What can hang from each mark:
H: D
P: X
X: D P R
L: D X
V: D
R: D X
D: H L R

Every row comes from one small tree of marks. Brackets hold a mark, then the marks that hang from it, in alphabetical order. Every link used is in the known rows. Which tree was each row made from?
(in the rows, 128 means zero)
Known rows:
[R [X [D H L] P]]: [119 137 111 128 159 124 144  98  97 160 113 181 126 192 105 152 146 151
 128 169 155 184 128 122 147 135 146 118 160 140 102  97 177 144 117 116
 161 144 146 139 132 112 125 140 127 138  89 112 157  89 151 110  99 127
 140 150 141 127 136 135 121 153 126 151 188]
[R [D L] [X P]]: [106 117 134 152 162 139 147 117  87 174 120 173 115 197 118 164 127 152
 146 152 120 183 143 106 151 131 159 125 150 124 104  98 148 147 123 109
 171 142 159 154 124 119 121 151 121 143  93 124 172 104 156 103  86 129
 147 133 114 112 126 123 122 139 149 123 206]
[P [X [D H L] R]]: [ 75 121  77 116 149 172 169 112 111 127 102 134 125 147  89 150 135 135
 103 142 155 169 116 157 147 132 168 103 149 111 113 126 159 137 143 109
 136 153 129  95 145 155 147 149 137 145 104 134 143 108 120 103  80 117
 127 128 126 134 137 154 134 175 101 159 190]
[H [D [L [X P]] R]]: [159  74  77 158 141 149 117 112  93 196 143 174 158 198 104 191 142 102
 114 130  62 163 113  68 129 130 177 108 160 105  93  62 166 146 135 138
 166 114 128 127 127  89 124 112 125  89  87  95 135 112 129 170  80 139
 151 165 148 130 153 155 126 149 137 103 184]
[L D]: [129 135 148 135 116 135 150 117 131 142 126 126 113 135 123 121 126 139
 132 140 120 122 134 139 112 119 132 165 120 125 124 115 137 133 140 134
 101 143 138 133 142 147 146 129 125 140 145 142 144 115 133 129 123 145
 140 115 141 127 125 120 132 129 134 141 155]
[P X]: [113 117 130 111 135 166 129 134 129 117 114 124 133 115 109 120 140 116
 143 133 127 152 127 143 133 131 146  91 133 120 153 136 121 137 146 135
 130 149 135 113 105 137 120 144 128 132 124 123 127 134 147 119 124 123
 118 131 110 132 125 132 131 137 111 122 139]
[D H [L [X P]]]: [159 105 126 139 141 145 133  95  90 174 137 186 134 169 104 179 153  96
  86 132 107 183 113 108 157 129 178  82 127 122  93  78 167 144 140 115
 151 133 147 126 112 104 100 131 121 116  92 111 136 109 133 152 106 123
 136 158 140 139 124 157 120 148 114 127 192]
[H [D [R X]]]: [129 102  65 123 133 132 117 130 128 164 137 137 162 176 108 146 150 160
 167 153 111 152 122  87 113 137 123 148 176 120 123 102 145 133  93 146
 151 131 126 123 126  99 134 114 110 105 108  90 133 105 138 149 130 151
 146 159 141 131 178  99 126 141 161 109 133]
[L [X [D H R]]]: [152 115  67 118 134 142 137 116 114 188 139 147 146 158 115 160 133 139
 102 129 135 165 122 135 122 117 127 114 117 129  91 111 156 132 125 132
 110 122 118 122 165 134 151 118 157 127 125 113 136 130 128 123 115 147
 124 133 158 134 146 140 131 116 142 162 174]
[D H [R X]]: [135 124  77 111 126 136 132 130 108 172 135 169 165 171 113 135 168 156
 142 153 142 170 128 108 131 134 134 123 151 138 119 111 152 133  86 136
 147 142 129 121 139 108 128 122 110 121  98  75 128 110 135 129 152 136
 135 150 154 142 172 102 130 142 144 132 135]
[L [X D P R]]: [129 107  97 138 167 164 161 133 107 134 104 148 119 168 117 165 104 119
 123 133 125 148 133 142 131 113 201 107  90  88  84  96 139 138 161 118
 120 133 134 136 116 150 139 164 176 169 122 119 128 121 144 111  93 135
 108 135 102 108 109 146 127 137 115 158 237]
[R D]: [106 116 137 128 138 136 145 118 125 153 125 113 115 149 139 141 108 140
 128 118 139 153 137 141 132 116 112 148 121 128 120 140 127 138 118 123
 121 130 131 143 140 145 151 119 130 146 121 142 145 133 132 115 111 135
 133 110 118 113 122 131 128 124 151 146 160]
[D H [L [X P R]]]: [127  95  98 144 149 166 153 118  84 163 131 191 131 181  92 188 136 102
  98 137 116 177 105 107 156 126 218  88 111  99  82  68 165 136 148 111
 155 143 155 120 111 119 110 145 129 124  86  98 123  99 112 143 100 115
 133 163 130 123 126 154 127 165 103 133 217]
[V D]: [132 134 133 138 129 115 139 137 137 148 127 128 119 144 124 101 138 136
 144 122 128 124 132 124 133 135 131 153 141 126 131 123 130 130 142 119
 138 102 135 127 150 103 130 122 108 123 117 132 119 141 124 117 135 121
 122 138 153 119 139 127 128 140 129 123  88]
[D H [L X] R]: [155 104  68 152 119 150 130 118  93 215 160 182 163 180 101 192 150 123
  90 126 102 168 109  89 146 130 153 115 140 134  93  84 166 131 119 127
 147 121 134 111 166 109 131 109 122  86  89  87 141 119 110 169 101 133
 146 139 171 132 151 149 129 138 133 131 160]
[X [D L] P]: [111 126 125 147 158 120 144 112 110 149 118 154  99 168 127 150 127 131
 104 133 121 135 139 118 139 130 149 127 146 125 106 101 153 137 152 120
 151 123 130 147 141 132 140 140 145 145 107 139 150 107 144 113  85 129
 144 122 127 124 119 143 125 135 126 147 178]
[D [R X]]: [135 124  76 135 131 144 126 138 107 166 138 160 152 159 128 141 145 167
 161 156 115 150 141 109 120 129 140 140 154 125 118 105 131 127 103 136
 161 133 126 128 140 112 135 134 125 119 111  90 140 119 137 128 125 141
 131 137 146 131 162 100 123 128 149 118 138]
[H [D [L [X P R]]]]: [127  73 101 156 152 170 146 114 100 143 127 169 144 192  92 191 124  98
 120 128  80 156 109  86 139 135 205 100 134  86  89  61 161 141 148 116
 161 130 147 123 103 111 121 138 125 110  88 102 135 105 120 160  85 128
 135 170 119 120 130 154 123 173 113 108 219]
[V [D L]]: [126 142 123 170 128 108 150 128 119 168 136 149 111 153 116 131 141 134
 123 128  99 125 127 102 142 139 144 154 166 130 120 105 149 121 154 119
 162  94 134 126 168  91 135 122 100 111 102 139 139 132 108 136 115 120
 137 131 158 118 141 137 131 149 130 116  99]
[L D X]: [147 123 140 143 116 158 144 123 124 155 138 138 127 150 115 145 120 127
 128 143  99 149 126 136 119 117 158 144  98 108 104 100 140 128 157 129
  97 140 151 130 139 148 139 135 145 135 166 134 161 128 135 148  95 151
 132 119 139 123 121 131 138 113 124 133 193]
[D H [R [X P]]]: [147 114  87 110 149 137 133 133  90 168 122 186 155 177 111 144 161 144
 141 157 143 181 131  97 136 127 165 103 139 132 122  92 154 148  89 133
 167 143 131 124 107 106 114 130 109 124  82  74 119 107 150 122 141 130
 140 176 151 136 159 107 118 155 140 130 160]
[R [D H L] X]: [ 98 121 112 126 137 139 153 100 109 176 140 162 130 182 100 156 132 166
 136 157 154 197 125 111 152 132 118 140 164 140 102 114 161 135 102 113
 153 147 158 140 148 119 139 126 104 123  91 123 175 104 130 113 102 132
 149 129 142 129 148 126 127 137 148 149 181]
[X [D H L R] P]: [127 120  80 129 152 117 149 110  94 187 125 176 118 178 123 150 142 142
  89 133 134 156 134 106 142 127 149 118 145 139 100  90 174 147 115 132
 159 116 111 122 163 116 145 119 131 130  74 107 133  98 130 118 106 132
 152 144 168 135 146 144 118 152 137 155 165]

Write each row's tree:
[127 105  93 119 167 162 158 120 103 139 107 152 124 172 104 152 122 115
 106 133 153 174 122 152 145 114 193  98  86  96  85  96 155 141 139 116
 121 147 142 131 111 149 127 153 161 145 115 110 119 111 135 119 105 124
 111 150 116 119 120 145 133 150 112 170 231]
[L [X [D H] P R]]
[ 78  93 131 118 157 144 176 107  94 160 113 166 100 192 108 166 121 127
  98 126 155 179 121 121 153 126 177 116 125 112 100 100 163 153 112 102
 166 143 140 124 129 138 129 135 116 142  68 121 132 103 118 103 100 113
 148 151 121 120 123 144 123 169 128 150 218]
[X P [R [D H L]]]
[124  80  86 157 129 169 147 117 121 156 139 142 144 183  88 191 124 102
 119 132  83 154  94 102 135 139 178 129 152  90  88  79 157 129 144 120
 137 130 145 122 130 110 132 124 125  93 104 115 150 117 105 171  74 137
 132 147 119 125 135 147 126 168 119 111 190]
[H [D [L [X R]]]]
[ 80 100 123 153 165 148 170 118  92 155 118 151  98 184 127 172 106 126
 113 127 124 162 133 112 144 122 191 126 121 102  93  98 144 137 133  98
 162 132 143 142 131 141 140 150 128 155  76 131 138 111 127 107  86 118
 148 135 113 108 121 145 128 163 133 137 224]
[X P [R [D L]]]
[148 106 135 163 143 154 126 115  89 171 137 179 130 166 118 183 132 100
 106 136  82 159 121  96 146 124 187  94 121 112  98  76 147 134 159 121
 152 127 146 136 114 111 108 139 137 125 103 117 146 118 131 147  93 128
 134 140 132 125 118 156 129 135 115 112 195]
[D [L [X P]]]
[140 130 111 134 145 148 145 137  92 176 119 177 125 184 122 139 151 166
 156 169 109 148 154  93 120 118 181 148 132 117 117  74 148 144 130 143
 151 151 141 132 125 129 144 147 128 148 121  88 143  88 153 121 123 155
 149 152 157 126 150  96 128 136 153 138 189]
[L [D [R [X P]]]]
[101 117  65 119 143 143 146 108 109 182 123 139 136 150  99 143 152 145
 100 139 140 170 119 125 143 129 135 114 163 131 126 116 159 145 122 131
 143 126 121  96 162 132 150 125 130 130  98 118 141 109 131 112  89 128
 137 119 150 149 148 149 130 146 133 147 149]
[P [X [D H L R]]]
[139 119  92 129 147 141 124 143  89 162 122 178 145 169 131 145 148 153
 154 148 118 158 145  97 127 127 175 114 137 120 122  89 137 139 110 136
 168 142 125 133 113 110 122 146 124 140  96  84 124 105 152 120 130 138
 140 159 135 123 145 105 123 141 141 122 168]
[D [R [X P]]]
[114 120 120 104 145 138 144 108 117 158 126 139 129 170 112 143 131 162
 148 158 172 189 134 142 142 124 116 129 137 140 109 134 146 140  92 116
 134 152 150 136 132 130 137 125 120 138 109 116 156 111 135 100 125 134
 129 136 124 123 140 114 124 128 151 152 172]
[R [D H] X]
[ 95 126  83 110 142 136 158 111 134 116 107 124 116 151 113 131 122 143
 109 130 172 141 121 154 133 121 149 134 110 116 104 136 148 134 124 115
 117 140 129 114 144 155 154 141 143 143 115 127 122 112 114 101 118 122
 117 130 129 127 137 132 126 150 121 158 168]
[X [D H] R]
[122  80 112 112 159 173 168 114  97 158 111 157 119 189 105 175 114 108
 108 124 147 202 129 133 146 112 189  82  80  97  86 100 152 148 125 108
 126 152 149 127 105 149 123 140 150 143  97 108 119 122 135 109 108 126
 124 158 111 113 117 141 126 147 126 158 252]
[L [X P [R [D H]]]]
[126 115  77 137 119 118 132 114  98 178 146 169 149 153 113 150 155 137
  91 125 121 148 117  92 141 131 134 127 160 146 116  98 159 131  98 127
 165 123 120 104 170 117 136 101  99 100  82 107 135 116 104 145 120 127
 156 137 167 139 161 141 132 145 142 133 124]
[D H L R]
[117 139 111  99 157 125 141 109 112 136 105 160 122 167 110 128 144 148
 139 165 174 173 141 142 144 128 134 115 138 133 108 113 154 144 113 129
 143 158 143 137 109 126 130 146 133 152 109 110 130  89 157 101 127 134
 120 153 129 130 130 116 117 145 131 163 180]
[R [X [D H] P]]
[105 130 112  93 150 151 146 111 138 117 106 118 128 128  99 114 141 131
 118 143 170 164 122 173 140 126 121  93 138 126 142 146 144 147 134 137
 114 149 135 103 122 152 136 145 142 144 131 137 128 118 146  98 120 121
 104 129 124 144 131 140 126 141 118 158 144]
[P [X [D H]]]
[138 129  79 151 123 106 155 123 105 207 141 169 137 172 110 129 169 144
 107 120 119 149 122  87 142 132 143 138 168 142 109  93 165 131 120 117
 172  87 121 105 191  82 133  98  89 101  75 110 124 126  98 141 134 117
 154 151 195 133 175 133 131 161 143 133  83]
[V [D H L R]]
[115 132 122 128 149 109 145  98 112 157 121 167 107 166 112 145 136 130
  91 139 151 166 132 117 149 130 141 109 145 136 105 101 171 142 127 120
 146 131 135 134 139 118 128 127 126 134  93 132 141  92 138 114 106 120
 149 137 145 133 127 152 121 145 123 152 169]
[X [D H L] P]
[ 76 105 104 133 138 143 173 107 110 161 131 145 106 181 110 152 118 138
 101 135 160 170 116 128 152 124 151 132 133 120  97 117 153 136 112 100
 142 133 144 117 161 142 149 127 112 130  79 132 148 106 106 112  94 115
 147 129 127 119 130 139 131 155 133 153 196]
[X [R [D H L]]]
[132 133  85 175 126 115 139 140 110 200 150 161 130 173 134 137 148 148
 121 117  84 127 131  89 135 135 153 159 172 131 112  91 147 125 142 120
 175  84 109 116 188  87 148 108  99 105  92 115 134 128 100 141 118 126
 148 142 177 117 167 127 132 156 150 114  92]
[V [D L R]]
[ 64  94 104 113 150 192 172 111 106 151 113 138 118 159  90 157 126 123
 110 130 162 198 112 141 154 130 165  91 133 111 118 125 150 147 125 111
 147 151 138  99 129 154 133 142 120 135  87 131 140 115 124 101  90 111
 133 134 110 125 127 150 131 168 119 142 202]
[P [X [R [D H L]]]]
[136 116  87 131 143 134 137 122  80 194 133 205 154 191 110 163 169 147
 128 159 125 177 122  77 148 135 176 107 177 132 109  78 166 143 105 130
 190 134 130 121 127  90 118 125 101 108  66  73 143  88 132 135 114 131
 155 168 162 140 163 117 120 162 138 119 160]
[D H L [R [X P]]]
[127 114 113 148 125 174 164 124 122 144 120 142 123 154 111 158 106 118
 125 140 108 145 122 143 118 121 197 149  90  89  90  87 139 128 163 123
 100 140 155 123 139 162 148 151 150 150 148 117 138 130 122 140  97 143
 124 126 130 113 121 123 136 135 121 148 229]
[L D [X R]]
[115  82 123 134 165 185 152 135 101 152 116 148 119 179 123 181  99 114
 126 124 127 175 135 128 135 112 204 116  80  83  85  95 132 141 144 107
 135 138 149 146 104 151 131 153 160 156 108 122 131 129 143 116  94 134
 117 144 106 104 104 139 126 138 130 145 252]
[L [X P [R D]]]
[ 97  98 122  98 156 151 167 119 109 145 107 145 106 170 121 142 114 125
 112 130 179 177 128 132 142 120 173 107 100 112 109 117 147 152 114 114
 140 141 138 130 111 148 125 135 127 148  90 116 104 117 131  98 131 112
 131 163 117 121 120 135 123 166 132 161 209]
[X P [R [D H]]]
[ 90 121  98 129 164 136 178 113  99 145 106 163 101 175 113 156 132 129
  89 132 155 159 123 123 148 127 179 115 135 116  95 101 166 142 132 110
 153 135 135 124 143 139 139 138 139 144  81 126 128  93 117 102  97 114
 137 142 131 123 122 150 125 172 118 160 197]
[X [D H L] P R]
[120 151 102 105 140 121 149 112 128 139 113 139 132 153 116 129 140 165
 148 170 179 172 132 147 136 129 114 141 138 141 107 133 152 134 109 124
 125 146 141 136 139 126 138 139 136 141 130 121 149 106 138 103 118 136
 111 129 137 131 142 116 123 127 137 162 156]
[R [X [D H]]]
[109 118 130 124 158 135 147  96  88 181 126 183 121 196 108 169 136 144
 126 159 156 206 131  97 157 131 148 116 153 137 104 101 167 151 105 113
 169 147 159 147 123 113 122 139 110 134  80 113 156  98 149 104 100 126
 148 152 133 121 131 130 118 148 145 146 199]
[R [D H L] [X P]]
[138 131  67 158 127 118 152 127  97 210 145 187 152 190 105 139 175 166
 143 147 112 166 124  86 146 140 145 155 189 141 108  90 166 129 115 119
 187 114 136 113 181  65 135 110  86 104  73  86 145 111 114 140 126 126
 144 157 191 122 172 117 122 165 148 123 100]
[V [D H L [R X]]]
[112  88  98 145 144 183 159 138 116 153 127 126 128 169 112 176  89 122
 129 124 126 168 133 138 132 111 174 123  85  96  87 115 129 121 135 106
 108 132 146 136 128 162 148 142 156 146 123 128 141 142 123 115  86 133
 122 121 100 108 118 137 126 125 128 148 235]
[L [X [R D]]]
[127 102  72 150 131 134 123 119 113 179 142 162 164 199  99 161 153 163
 147 148  80 149 111  72 124 143 129 162 200 124 114  90 160 131 102 139
 174 123 130 124 147  83 138 105  96  91  93  92 157  95 120 149 100 153
 157 157 148 138 175 112 127 151 155 101 131]
[H [D L [R X]]]
[124  94  96 164 151 175 151 135  83 151 124 186 131 174 107 198 119  99
 111 132  86 159 115 102 148 127 231 104 114  89  84  70 150 136 163 105
 161 132 150 131 114 126 113 153 141 133  87 109 140 112 125 145  80 121
 134 151 120 117 117 153 124 158 109 120 230]
[D [L [X P R]]]
[162 107  86 185 145 143 134 138  82 215 140 189 142 196 114 168 154 117
 120 117  65 159 132  79 143 128 201 112 141 110  88  59 164 131 166 124
 174  91 128 126 154  83 119 122 121 115  85 104 126 127 129 149  95 131
 143 156 175 114 152 142 132 149 136 115 157]
[V [D [L [X P]] R]]
